Each row was made from one path, in order. Every step used is in the known rows, and no mark comes twice. Write each row's path.
Known rows
dilib-rofupop-fekof-gileg-fepo: [ 0.04 -0.14  0.20 -0.21  0.19  0.20  0.16  0.04  0.14  0.26  0.09 -0.02
 -0.24 -0.15  0.10 -0.03 -0.01 -0.24 -0.08 -0.28  0.26]
beza-pediv: [ 0.03 -0.12  0.19  0.05  0.33  0.05 -0.09 -0.20  0.00  0.26 -0.03 -0.02
 -0.35  0.16  0.17 -0.16 -0.24  0.14  0.12 -0.01  0.01]
pediv-dilib-rofupop-fekof-gileg-fepo-nele: [ 0.01 -0.20  0.37 -0.17  0.16  0.20  0.28  0.10  0.20  0.35 -0.09 -0.21
 -0.30 -0.03  0.19  0.28  0.23 -0.38  0.00 -0.37  0.08]
rofupop-dilib-gileg-fepo-pediv-beza: [-0.17 -0.16  0.10  0.19  0.34 -0.02  0.11 -0.14  0.31  0.72 -0.02 -0.22
 -0.04  0.02  0.02  0.16 -0.13 -0.18  0.14 -0.02 -0.21]
rofupop-fekof-gileg: [ 0.11 -0.09  0.08 -0.25  0.17  0.23  0.10 -0.13  0.01  0.21 -0.03 -0.03
 -0.26  0.12  0.11 -0.17 -0.05 -0.15 -0.09 -0.11  0.16]
rofupop-fekof-gileg-fepo-pediv: [ 0.03 -0.04  0.10 -0.31  0.20  0.25  0.24 -0.05 -0.14  0.20  0.01 -0.14
 -0.09  0.09  0.05 -0.02  0.02 -0.20 -0.10 -0.05  0.07]
pediv-dilib-gileg-fepo: [-0.10 -0.16  0.08  0.10  0.33  0.15  0.26 -0.09  0.35  0.46  0.01  0.07
 -0.11  0.00  0.05  0.12  0.16 -0.31  0.31 -0.07 -0.09]
tapak-fekof-gileg-fepo-nele: [ 0.18 -0.10  0.21 -0.30  0.11  0.28  0.34 -0.08  0.45 -0.04 -0.03  0.07
 -0.02  0.13  0.15  0.15  0.28 -0.28  0.10 -0.02  0.06]
dilib-gileg-fepo-pediv: [-0.12 -0.11  0.02 -0.02  0.28  0.22  0.29 -0.03  0.09  0.32  0.03 -0.08
  0.17  0.02  0.00 -0.01  0.02 -0.15  0.21  0.08 -0.12]
dilib-gileg-fepo: [-0.05 -0.16 -0.01  0.00  0.27  0.20  0.22 -0.04  0.36  0.25  0.09  0.19
  0.00 -0.02  0.06 -0.08  0.08 -0.20  0.26  0.02 -0.04]
fekof-gileg-fepo-pediv-dilib-rofupop-beza: [-0.17 -0.09  0.47  0.03  0.32  0.07  0.16 -0.05 -0.07  0.75 -0.01 -0.44
 -0.21 -0.10 -0.04  0.23 -0.14 -0.27 -0.07 -0.31  0.06]
fepo-nele-dilib-rofupop-fekof: [ 0.05 -0.35  0.20 -0.06  0.15  0.16 -0.13  0.16  0.14  0.35 -0.26 -0.44
 -0.18  0.14  0.23 -0.05  0.12 -0.01  0.02 -0.39  0.00]
gileg-fepo-nele: [ 0.07 -0.21  0.13 -0.06  0.21  0.15  0.13 -0.04  0.36  0.06 -0.05  0.08
 -0.17  0.13  0.22 -0.01  0.22 -0.08  0.19 -0.06 -0.10]
fepo-pediv-beza: [-0.03 -0.07  0.11  0.02  0.26  0.03 -0.14 -0.32 -0.15  0.61 -0.22 -0.26
 -0.08  0.16  0.07 -0.07 -0.15  0.15 -0.09 -0.12 -0.14]
nele-dilib-rofupop-fekof-gileg-fepo-pediv-beza: [-0.06 -0.15  0.25 -0.21  0.17  0.13  0.00  0.09 -0.10  0.68 -0.17 -0.40
 -0.06  0.13  0.03  0.18  0.04 -0.19 -0.26 -0.48  0.01]
tapak-fekof-gileg-fepo-pediv-dilib-rofupop: [-0.02 -0.02  0.38 -0.09  0.23  0.17  0.33 -0.15  0.06  0.50 -0.08 -0.38
  0.00 -0.07 -0.05  0.34  0.02 -0.23  0.03 -0.24  0.14]
beza-pediv-dilib-rofupop-fekof: [-0.03 -0.18  0.39  0.13  0.36  0.01 -0.20 -0.12 -0.20  0.55 -0.11 -0.41
 -0.50 -0.07  0.22  0.02 -0.25  0.02  0.04 -0.29  0.15]
dilib-rofupop-fekof-gileg-fepo-pediv-beza: [-0.03 -0.07  0.28 -0.22  0.18  0.12  0.06 -0.05 -0.15  0.61 -0.06 -0.29
 -0.09 -0.08  0.06  0.12 -0.07 -0.18 -0.28 -0.34  0.10]
tapak-fekof-gileg: [ 0.18 -0.04  0.14 -0.21  0.16  0.23  0.18 -0.26  0.23  0.17 -0.05  0.01
 -0.07  0.09  0.03 -0.07  0.00 -0.11  0.04 -0.02  0.19]
rofupop-fekof-gileg-fepo-nele: [ 0.12 -0.16  0.16 -0.34  0.12  0.27  0.27  0.05  0.22  0.01 -0.01  0.05
 -0.21  0.13  0.22  0.04  0.26 -0.30 -0.02 -0.10  0.04]
nele-dilib-rofupop-fekof: [ 0.03 -0.28  0.12 -0.02  0.22  0.11 -0.22  0.06  0.04  0.44 -0.17 -0.35
 -0.22  0.05  0.13 -0.18 -0.07  0.05  0.00 -0.40  0.12]

Which path is each row?
[ 0.09 -0.24  0.13 -0.33  0.11  0.28  0.23  0.21  0.27  0.08 -0.12 -0.05
 -0.17  0.34  0.18  0.10  0.37 -0.33  0.01 -0.24 -0.04]
rofupop-fekof-gileg-fepo-nele-dilib
[-0.08 -0.24 -0.05  0.00  0.27  0.21  0.18  0.12  0.43  0.33  0.00  0.08
  0.03  0.18  0.03 -0.01  0.19 -0.22  0.27 -0.12 -0.12]
nele-dilib-gileg-fepo
[-0.15 -0.16  0.03  0.00  0.27  0.14  0.06  0.01  0.12  0.67 -0.15 -0.19
  0.17  0.24 -0.02  0.15  0.13 -0.17  0.07 -0.18 -0.27]
nele-dilib-gileg-fepo-pediv-beza
[-0.08 -0.22  0.16  0.06  0.26  0.20  0.34  0.02  0.45  0.33 -0.08 -0.01
 -0.06  0.08  0.15  0.24  0.34 -0.34  0.33 -0.06 -0.21]
pediv-dilib-gileg-fepo-nele
[-0.15 -0.17  0.05  0.16  0.35  0.08  0.29 -0.04  0.32  0.45  0.05 -0.21
 -0.03  0.00  0.00  0.07 -0.13 -0.19  0.28  0.08 -0.14]
rofupop-dilib-gileg-fepo-pediv
[ 0.04 -0.07  0.10 -0.17  0.22  0.19  0.31 -0.09  0.29  0.18  0.08  0.25
 -0.19  0.10  0.05 -0.01  0.07 -0.22  0.05 -0.10  0.06]
fekof-gileg-fepo
[-0.08 -0.08  0.16  0.07  0.32  0.07  0.15 -0.21 -0.05  0.47 -0.13 -0.22
 -0.18  0.10  0.04  0.13  0.03 -0.05  0.14 -0.10 -0.12]
gileg-fepo-pediv-dilib
[-0.02 -0.18  0.52 -0.13  0.24  0.15  0.22  0.11  0.07  0.33 -0.05 -0.25
 -0.42  0.02  0.25  0.35  0.09 -0.33  0.01 -0.32  0.08]
beza-pediv-dilib-rofupop-fekof-gileg-fepo-nele
[-0.06 -0.14  0.41  0.20  0.42 -0.06 -0.26 -0.27 -0.11  0.61 -0.05 -0.29
 -0.55  0.08  0.16 -0.03 -0.26  0.00  0.09 -0.09  0.01]
rofupop-beza-pediv-dilib
[ 0.03 -0.01  0.15 -0.28  0.19  0.16  0.08 -0.15 -0.17  0.46 -0.06 -0.15
 -0.12  0.10  0.08  0.07  0.02 -0.20 -0.24 -0.16  0.00]
rofupop-fekof-gileg-fepo-pediv-beza
[-0.13 -0.14  0.22  0.13  0.40  0.10  0.22 -0.06  0.20  0.43  0.05  0.03
 -0.23  0.06  0.11  0.19  0.01 -0.25  0.31 -0.02 -0.09]
beza-pediv-dilib-gileg-fepo
[-0.03 -0.08  0.23 -0.23  0.20  0.23  0.23  0.05 -0.13  0.32  0.03 -0.28
 -0.07 -0.10  0.04  0.04 -0.09 -0.18 -0.14 -0.23  0.16]
dilib-rofupop-fekof-gileg-fepo-pediv
[-0.03 -0.33  0.23  0.04  0.19  0.13  0.07  0.20  0.43  0.29 -0.14 -0.17
 -0.11  0.14  0.17  0.12  0.23 -0.08  0.17 -0.39 -0.09]
gileg-fepo-nele-dilib-rofupop
[-0.08 -0.33  0.49  0.10  0.32  0.01 -0.20  0.21  0.20  0.41 -0.05 -0.34
 -0.33  0.10  0.24  0.10 -0.01 -0.10  0.10 -0.31 -0.05]
gileg-fepo-nele-dilib-rofupop-beza-pediv
[-0.07 -0.14  0.26  0.03  0.31  0.08  0.02 -0.06 -0.21  0.55 -0.11 -0.47
 -0.21 -0.15  0.10  0.11 -0.05 -0.09  0.00 -0.28  0.07]
gileg-fepo-pediv-dilib-rofupop-fekof
[ 0.06 -0.15  0.18 -0.23  0.14  0.25  0.38  0.02  0.39  0.06 -0.01  0.17
 -0.15  0.19  0.14  0.11  0.26 -0.25  0.10 -0.10 -0.06]
fekof-gileg-fepo-nele
[-0.16 -0.14  0.42  0.20  0.37 -0.03 -0.08 -0.11 -0.11  0.74 -0.05 -0.52
 -0.24 -0.18  0.03  0.12 -0.18 -0.09  0.03 -0.27  0.02]
gileg-fepo-pediv-dilib-rofupop-beza
[-0.09 -0.16  0.41  0.24  0.38 -0.02 -0.08 -0.16  0.00  0.59 -0.12 -0.30
 -0.43 -0.02  0.14  0.10 -0.25  0.07  0.13 -0.29  0.05]
beza-pediv-dilib-rofupop
[ 0.04 -0.29  0.26 -0.21  0.08  0.27  0.11  0.23  0.17  0.33 -0.21 -0.36
 -0.15  0.20  0.16  0.05  0.16 -0.19 -0.08 -0.42  0.04]
fepo-nele-dilib-rofupop-fekof-gileg
[ 0.02 -0.23  0.18 -0.16  0.16  0.21  0.03  0.12  0.08  0.44 -0.13 -0.28
 -0.21  0.11  0.06 -0.07 -0.02 -0.14 -0.11 -0.44  0.16]
nele-dilib-rofupop-fekof-gileg
[-0.05 -0.31  0.03 -0.02  0.18  0.27  0.18  0.15  0.40  0.31 -0.21 -0.15
  0.08  0.33  0.11  0.02  0.25 -0.16  0.26 -0.12 -0.24]
fepo-nele-dilib-gileg
